Each row comes from the steps of one path. Every step used is in the known rows, and no mark comes twice. Write the path behind each row, first mark first.
(in the rows, 128 means zero)
Known rows
vezam/soni/noni: [102 155 119 136  65 161 148 106  76 156 101 129  78 137 103  88 153 121
 112 126 122 196 171 129 158 117 137 135 123 102  90 142 154 168 151 143
 159 142 159 122 122 101  91 104 128 154  92 112 154 161 165 177 118 142
 195 116 151]
soni/noni/vezam/vogi: [152 160 125 131  67 152 152 107  99 127 108 193  92 125 112 122 104  98
 139 114 109 180 192 177 108 130 126  87 112 111  86 162 157 172 149 146
 146 115 160 144 105 105  74 132 134 135 101 128 124 143 171 165 124 104
 153 124 143]
vogi/metar/noni: [113 169 131 110 101 159 145 150 126 124 110 128  63 145 141  91  67 109
  77 111 134 131 139 130 167 133 172 182 104  95  81 159  87 150 121 161
  80 151 162 112 144  78  45  87 158 140 102  94 170 175 120 146 129 122
 168  88 160]
vogi/metar/vezam: [143 174 139 108  94 125 150 114 109 164  74 169  56 121 123  97  75 105
 126 123 117 165 133 158 168 140 153 151  98 103 100 137  97 168 116 172
  93 156 158 127 134  86  44 101 127 142  89  88 151 163 122 170 111 114
 207  89 175]
soni/noni/difuza/vezam/vogi: [183 160 108 124  94 150 142 110  99  70 151 128 121 150  92 123 137  98
 134 107 138 147 193 153  96 138 114  79 111 122  72 183 162 142 149 125
 139 121 150 138 113 111 113  95 143 126 142 130 116 159 154 166 130  97
 131 144 147]
vezam/soni/noni/difuza: [132 159 104 129  79 163 149 100  93 123 123  69  92 143  97  80 170 120
 127 131 129 165 183 140 149 121 118 114 121 103  92 139 161 149 153 118
 141 135 150 116 112 108 110  84 127 149  95 122 145 186 158 184 129 123
 182 129 140]
noni/vezam/vomap: [118 163 139 124  92  92 133 110 100 128  71 171  67 113 114  13  72 101
 114 144 128 168 136 159 181 136 118 116  82 118 125 146  93 153 120 150
 150 139 143 151 126 103  51 142 127 111 134 116 159 171 146 184 110  93
 140 118 134]
soni/noni/difuza: [167 164 104 127  87 139 148 102 107 110 131  83  83 140  98  66 115 104
 131 117 121 169 163 145 169 131 131 116 108 109 111 158 152 154 160 118
 140 145 143 126 102 110  98  74 125 139 124 134 122 182 146 184 130 117
 165 105 127]
vogi/difuza: [148 161 123 118 110 142 137 137 109 121 124  86  68 140 108  58  86 111
 106 144 127 172 144 135 168 123 124 116 108 103  95 166 103 172 142 153
 115 148 138 124 131 106  65  83 132 123 126 148 127 170 131 169 137 116
 162  95 120]
vogi/difuza/vezam/soni: [126 149 132 121 122 159 128 125  88 108 137 115 104 149 101  77 155 108
 107 142 144 153 170 124 137 127 108  88 113 106  75 156 109 136 117 156
 110 133 133 130 147 109  80 113 148 121 133 120 153 175 142 163 123 106
 141 143 143]
difuza/vezam: [127 166 139 130  94 127 134 126  80 107 110 178  75 148 120  65  96 100
 109 131 131 167 140 131 169 137 130 122  95 111  93 171  91 150 115 157
 124 148 145 162 144  99  60 119 140 116 151 113 138 154 133 168 109 104
 140 112 140]
vogi/metar: [146 169 129 126  97 128 130 125 120 137  92 145  69 142 125  95  91 105
  98 119 128 169 139 113 175 129 168 170 107 103  97 165  96 163 126 169
 115 155 169 113 140  86  38  90 132 130 104  80 153 161 124 168 130 121
 168  88 151]
metar/vogi/soni: [ 76 156 134 130  98 152 150 132 133 138 118 129  36 117 144  42  44 115
  64 149 135 150 123 137 165 124 145 150 107  91  66 174 126 133 105 151
  89 122 130 156 136  90  64 143 154 143  74 135 134 164 131 148 114 107
 180  82 105]
noni/difuza/vezam/vomap: [152 166 119 121 122  85 129 109 105  75 115 116  95 131  91  17 107  98
 114 138 160 131 144 132 168 148  98 101  80 124 111 169  90 129 116 135
 152 141 133 151 130 105  87 105 142 107 173 115 158 195 129 179 114  94
 115 138 135]
noni/vezam/vogi/metar: [166 157 135 110  97 147 130 130 131 125  88 197  97 132 133 137  99  96
 116 110 113 149 171 158 101 138 146 125 109 109  71 164 117 161 122 171
  99 124 174 124 129  95  41 126 142 120  83  79 148 141 138 161 135  95
 140 121 159]
vogi/metar/vezam/soni/noni: [118 161 129 118  85 151 157  87  97 181  92 158  80 125 105 130 143 110
 138 119 120 167 174 159 150 126 147 142 120  99  94 119 163 157 138 160
 124 140 166 110 119 101  71 114 120 160  60  82 172 182 155 178 114 139
 227 110 187]
noni/vezam/vogi: [144 156 131 121  68 157 129 130 105 128  87 200  78 125 126 102  91 102
 124 128 109 175 169 163 106 139 118 104 101 110  72 161 106 170 127 161
 111 130 158 155 131  98  53 136 142 120  96 121 124 127 152 167 120  90
 140 125 147]
difuza/vezam/vogi/soni/noni/metar: [157 158 148 137 113 125 130  96 142 118 147 205 116 142 116 137 121 102
  85 106 126 147 196 129 107 137 168 116 132 120  93 175 170 131 131 168
 129 110 132 134 123 114  73 157 147 125  87 139 142 155 155 157 120 123
 132 112 119]
soni/noni/metar: [155 175 141 121  85 108 140 101 111 165 108 139  85 150 119  84 115 102
  85 106 107 185 167 132 175 135 188 146 119 117 135 152 151 158 156 155
 143 154 152 106 104 107  54  91 120 128 110 121 150 171 139 178 126 140
 177  81 142]
metar/vezam: [121 171 139 120  70 132 150 112  97 153  73 171  31 120 115  67  63 109
 130 143 116 184 127 162 167 130 125 130  97 102  99 138  92 172 117 160
  98 157 148 166 128  87  47 108 120 142 106 121 128 147 132 183 102 111
 213  96 160]
difuza/vezam/vogi/metar/noni/soni: [101 155 130 107 112 162 138 145 150  67 146 195 107 138 144 138  63 112
  83 103 140  95 174 132 101 141 152 137 117 112  63 176 105 118  95 168
  62 109 161 126 156  93  81 168 180 134 103  93 161 160 128 128 119 109
 118 104 169]
vezam/vogi/metar/noni: [129 166 131 108  83 182 147 151 141 118 108 146  89 146 132 132  79 116
  75 101 135 136 165 133 107 129 163 159 118 102  43 167  98 153 123 163
  79 141 177 107 152  77  57  82 169 144  85  96 156 148 124 138 139 119
 163  97 175]
difuza/vezam/vogi/metar: [164 164 138 123 107 146 125 131 116  97 117 197 107 153 118 145 116  98
 105 104 130 142 168 123 107 142 152 130 107 118  56 179 106 152 119 173
 116 137 173 129 152  93  53 109 155 119 123  74 153 142 134 152 131 106
 128 119 169]
soni/noni/metar/vogi/difuza: [138 171 140 102 128 134 154 119 137 168 160  58  97 152 124  58 102  98
  53 111 130 150 157 153 157 138 170 111 121 117 105 171 172 135 142 153
  97 130 137  87 112 113  68  71 150 122 116 139 152 211 113 157 151 125
 180  82 126]
difuza/vezam/vogi: [148 153 140 132  80 151 129 132  89  92 115 192  89 151 113 109 106 105
 104 119 132 168 162 133 108 133 123 108 104 116  59 176 100 155 125 158
 125 145 155 160 147  91  69 122 154 123 138 108 131 124 147 166 120 105
 139 127 154]
difuza/vezam/vogi/soni/noni: [137 143 124 151  94 148 140 105 114  92 145 202  95 127 106 126 106 101
 125 119 134 159 184 134 110 131 135 107 124 112  73 180 164 144 134 150
 150 107 141 161 123 103 100 162 147 140  98 146 119 151 173 152 110 117
 138 122 123]

Which path is each row?
[161 158 125 127  87 155 123 130 125 128  93 160  83 146 129 137 101 111
  98 110 125 167 159 117 113 126 159 155 120 113  63 171 111 177 130 169
 120 147 177 113 138  84  50  85 143 141  86  80 150 129 136 165 138 120
 163  99 166]	vezam/vogi/metar
[166 171 115 123 112 123 145 103  94  85 151 113 109 151  99  71 130  87
 131 116 135 150 174 147 158 138 126  94  95 114 105 173 148 130 146 122
 145 131 136 144 106 118 105  94 141 125 157 128 132 188 147 172 123 100
 135 129 136]	soni/noni/difuza/vezam
[104 155 126 138  81 149 148 100  60 129 121 170 100 147  98  96 166 102
 119 122 137 179 176 139 148 129 129 109 112 103  90 148 151 140 138 141
 156 134 156 139 122 110  90 130 142 136 127 105 154 171 171 171 110 131
 166 132 154]	difuza/vezam/soni/noni
[169 150 124 120  95 167 132 133 119 110 120 106  84 143 107 106 101 117
 106 136 135 171 161 137 102 125 117 105 122 110  59 173 108 183 142 152
 112 140 150 122 140 101  80  82 142 135 112 146 118 140 137 166 146 109
 162 107 127]	vezam/vogi/difuza
[137 147 107 138 139  86 141  78 127  62 146 119 107 110  89  32 108 100
 124 134 154 125 173 128 180 139 110  97 101 125 124 166 160 116 125 123
 182 114 110 145 115 119 116 148 131 124 127 156 147 216 160 174 107 106
 113 132 102]	vogi/soni/noni/difuza/vezam/vomap
[110 184 154 106  91 127 140 132 127 178 109 116  63 147 150  45  81 109
  30 116 127 159 127 132 158 139 176 155 108 109  92 165 118 135 115 166
  78 155 155 117 129  93  24  83 155 116 111 107 159 169 100 161 129 115
 184  75 141]	noni/metar/vogi
[188 159 151  92 101 145 134 121 144 161 114 135  85 134 108 110 103 112
  97 125 123 162 169 172  99 142 136  91 123 119  85 143 111 165 127 178
  67 138 141 117 135 108  45  87 132 118  88 144 139 153 120 166 137 109
 189 101 158]	noni/metar/vezam/vogi/difuza
[193 167 144 102  97 144 153 102 134 165 131 124 108 135  91 127 117 110
 112 110 117 166 194 178 100 135 146  79 130 123 101 148 164 167 151 169
  98 131 139 103 108 117  68  90 129 128  94 151 136 175 143 171 139 124
 197 102 164]	soni/noni/metar/vezam/vogi/difuza
[116 172 155 106  78 139 132  98 100 203  73 159  64 135 120  88 130 123
  96 141 119 174 154 150 147 137 149 142 121 106 105 119 108 155 116 180
  74 159 152 132 143 100  33 111 120 134  70 103 168 166 134 183 107 124
 218 110 177]	noni/metar/vezam/soni
[135 152 120 114 116 178 142 144 149  44 163 133  97 133 121 100  76 115
  93 131 144  94 176 152  96 143 107 105 115 103  39 186 110 113  99 143
  61 103 119 162 154 106 100 135 183 131  94 165 127 164 131 140 120  84
 109 136 122]	metar/noni/difuza/vezam/vogi/soni
[ 84 161 133 119 108 145 166 112 126 144 132 164  62 101 145  53  50  93
 102 133 116 141 161 179 163 132 138 113 111  92  95 164 182 121 123 147
 105  91 122 148 109 112  71 176 143 136  79 151 127 189 150 150 106  96
 167  99 103]	metar/vogi/soni/noni/vezam
[114 165 139 124  82  99 151  94  94 150  56 159  31 104  96  24  50 119
 125 151 139 177 122 159 179 136 112 123  84 115 127 135  85 160 114 159
 142 156 143 156 126  93  57 113 117 137 121 119 157 174 139 189  98 122
 199 100 158]	metar/vezam/vomap
[ 94 154 139 133  89 153 124 118  70 125 101 179  83 147 108  81 149 108
 108 136 140 168 155 120 145 129 120 120 101 106  72 152 101 139 120 158
 121 145 147 156 148 100  70 130 143 129 123  95 159 152 148 166 109 113
 148 135 160]	difuza/vezam/soni
[130 155 122 117 106 152 122 119  84  95 121 111 104 153 103  71 171 112
 116 141 146 140 165 128 131 135 106 103  98 108  74 153 107 125 119 137
 105 140 139 149 146 108  93 108 142 124 127 103 155 174 138 169 119  93
 137 157 146]	noni/difuza/vezam/soni
[114 154 104 123 113 150 165 111 144 118 150  63  71 121 124  50  74 112
  92 135 137 133 161 154 159 129 129 126 120  97  84 171 181 118 129 120
 105 106 120 132 108 113 112 115 148 152  81 155 121 205 135 152 127 104
 174  95 100]	metar/vogi/soni/noni/difuza
[129 147 120 141  83 165 129 121 135 115 101 171  54 119 127 109  76 128
 101 139 129 173 158 122 118 120 128 139 130 102  58 169 115 165 127 160
 119 127 146 156 139  95  70 141 139 148  65 142 115 128 153 163 116 118
 156 104 111]	vezam/vogi/soni
[163 153 133 105  91 171 151 127 122 133 110 130  65 125  96 107  84 120
 133 139 123 167 158 170  94 127  97  82 119 113  62 147 114 179 127 165
  82 139 140 139 132 104  69  90 137 142  99 147 113 147 137 169 130 109
 196 110 154]	metar/vezam/vogi/difuza
[ 86 167 140 113  83 154 148 103 104 200 122  99  90 151 131  77 152 114
  42 121 128 160 171 136 140 123 173 141 129 103  89 140 178 133 131 152
 111 137 162  98 116 106  63  94 149 139  81  97 180 189 135 165 132 143
 204 100 157]	vezam/soni/noni/metar/vogi
[ 63 159 124 119  88 149 155 135 136 105 118 140  45 117 146  50  31 132
  84 128 126 140 141 136 175 131 147 155 110  98  97 161  90 135 112 142
  70 131 146 140 138  96  74 150 155 150 103 146 136 161 136 147 104 120
 159  78 131]	metar/noni/soni
[153 161 132 119 132 134 130 134  98  93 144 132  97 149 104  62 106  94
 105 136 142 154 148 133 155 129 121  90  95 117  93 178  97 146 123 158
 112 140 128 140 143 110  72 105 147 113 157 139 129 172 125 163 125 102
 127 114 124]	vogi/difuza/vezam
[150 159 113 106 105 154 157  89 111 153 121  96  99 130  96 119 164 106
 146 120 124 139 183 166 137 130 135 123 120 100  92 120 168 139 138 139
 108 133 152 103 110 110 100  87 122 157  68  88 164 205 148 177 126 117
 210 125 187]	vogi/metar/vezam/soni/noni/difuza
[132 173 140 110 101  95 144  95 121 147  59 162  59 106 105  54  71 109
 119 127 138 151 131 148 176 141 142 148  91 121 117 129  92 153 110 171
 131 151 161 121 135  88  39 107 123 135 109  85 178 185 124 188 109 124
 192  95 175]	vogi/metar/vezam/vomap
[ 97 154 132 121  77 158 130 117  84 147  79 179  73 120 122  75 131 114
 121 142 113 179 157 156 145 134 115 117 107 100  91 134 107 157 122 157
 104 130 150 149 139 108  57 145 131 128  85 105 152 156 147 173 110  98
 161 136 142]	noni/vezam/soni
[199 163 107 112 121 140 137 111 124  73 156 132 141 155  98 154 149  91
 128  92 137 120 197 143  93 144 141 102 117 119  66 178 164 140 150 134
 132 117 162 108 114 109 100  91 146 127 124  91 138 177 144 161 148 104
 127 137 167]	soni/noni/difuza/vezam/vogi/metar
[119 153 120 150  93 133 150  97 115 126 116 152  55 116 114  80  80 113
 115 134 118 175 164 125 179 119 151 144 118 100 110 156 156 151 143 146
 152 129 131 139 112 106  89 147 125 150  79 155 123 167 158 171 109 133
 177  80 103]	vogi/soni/noni
[119 154 126 133 104 128 153 102 120 126 119 188  69 102 124  75  73  97
 139 133 104 167 172 164 169 129 137 119 112  99 118 153 162 142 132 149
 135 103 120 156 109 118  75 180 122 136  74 157 117 169 167 159 105 104
 146 103 104]	vogi/soni/noni/vezam
[153 152  98 138 111 132 146  99 135 100 145  94  81 121 106  70  94 116
 122 138 125 153 167 139 177 124 130 130 123 106 108 161 163 142 146 123
 135 118 118 140 106 114 111 122 121 151  81 163 117 187 149 174 123 118
 163  97  92]	vogi/soni/noni/difuza
[113 163 126 104 112 160 150 152 113 139 140  63  59 143 129  38  69 108
  67 143 141 152 127 143 153 130 128 111 103 103  70 174 121 144 118 145
  85 136 133 121 136  99  68  78 161 127 123 139 137 181 112 154 138 107
 176  87 120]	metar/vogi/difuza
[162 143 111 131 114 149 125 124 139  58 141 152 101 138 109 109 108 109
 119 135 141 124 173 133 100 136 106  94 122 113  55 182 123 130 115 141
 102 106 120 163 140 109  94 142 152 130  98 146 111 152 144 155 120  77
 107 137 113]	noni/difuza/vezam/vogi/soni
[141 171 148 122 100 109 155  78 136 176 108 181  61 112 122  87  79 110
 111 125 104 168 166 159 174 137 166 138 121 108 135 133 163 142 128 169
 102 128 119 139 107 114  54 151 112 142  60 156 136 181 146 174 103 129
 205  80 131]	vogi/soni/noni/metar/vezam
[165 148 108 126  89 160 162  92 143 112 128 129  74 106  91 124  87 117
 156 131 118 146 190 178 106 130 110  97 127 109  75 152 174 150 135 130
 109 107 123 151 104 108 113 132 130 163  55 174 105 167 162 169 119 105
 190 116 131]	metar/vezam/vogi/soni/noni/difuza
[103 160 129 120  56 163 158  88  70 180  92 154  58 120  93  94 132 116
 137 133 116 191 168 165 153 126 120 117 119 100  96 117 155 159 136 149
 130 146 155 141 115 104  87 113 123 165  82 117 148 169 168 187 102 138
 230 114 171]	metar/vezam/soni/noni
[ 94 163 140 122  57 163 145 106  76 170  68 159  43 124 112  79 112 126
 122 151 124 184 141 155 146 126 118 132 110  93  78 116 102 160 115 160
  95 154 153 154 142  92  58 116 124 151  81 109 154 152 152 184 102 120
 224 117 178]	metar/vezam/soni
[142 166 133 114  48 163 146 120 104 149  77 184  49 124 108 111  73 124
 129 133 114 187 146 168 104 133 117 114 110 111  61 147 102 182 121 159
  95 145 157 162 135  87  58 104 134 149  93 122 123 124 144 178 113 112
 203 112 173]	metar/vezam/vogi
[112 163 121  95 128 171 138 142 116  84 152  99 124 163 119 103 155 103
  86 123 152  87 174 141 130 142 139 131 103  97  56 152 107 112 101 153
  62 125 145 110 159 100  81  96 177 124 107  84 184 203 115 144 127  94
 127 150 176]	vogi/metar/noni/difuza/vezam/soni
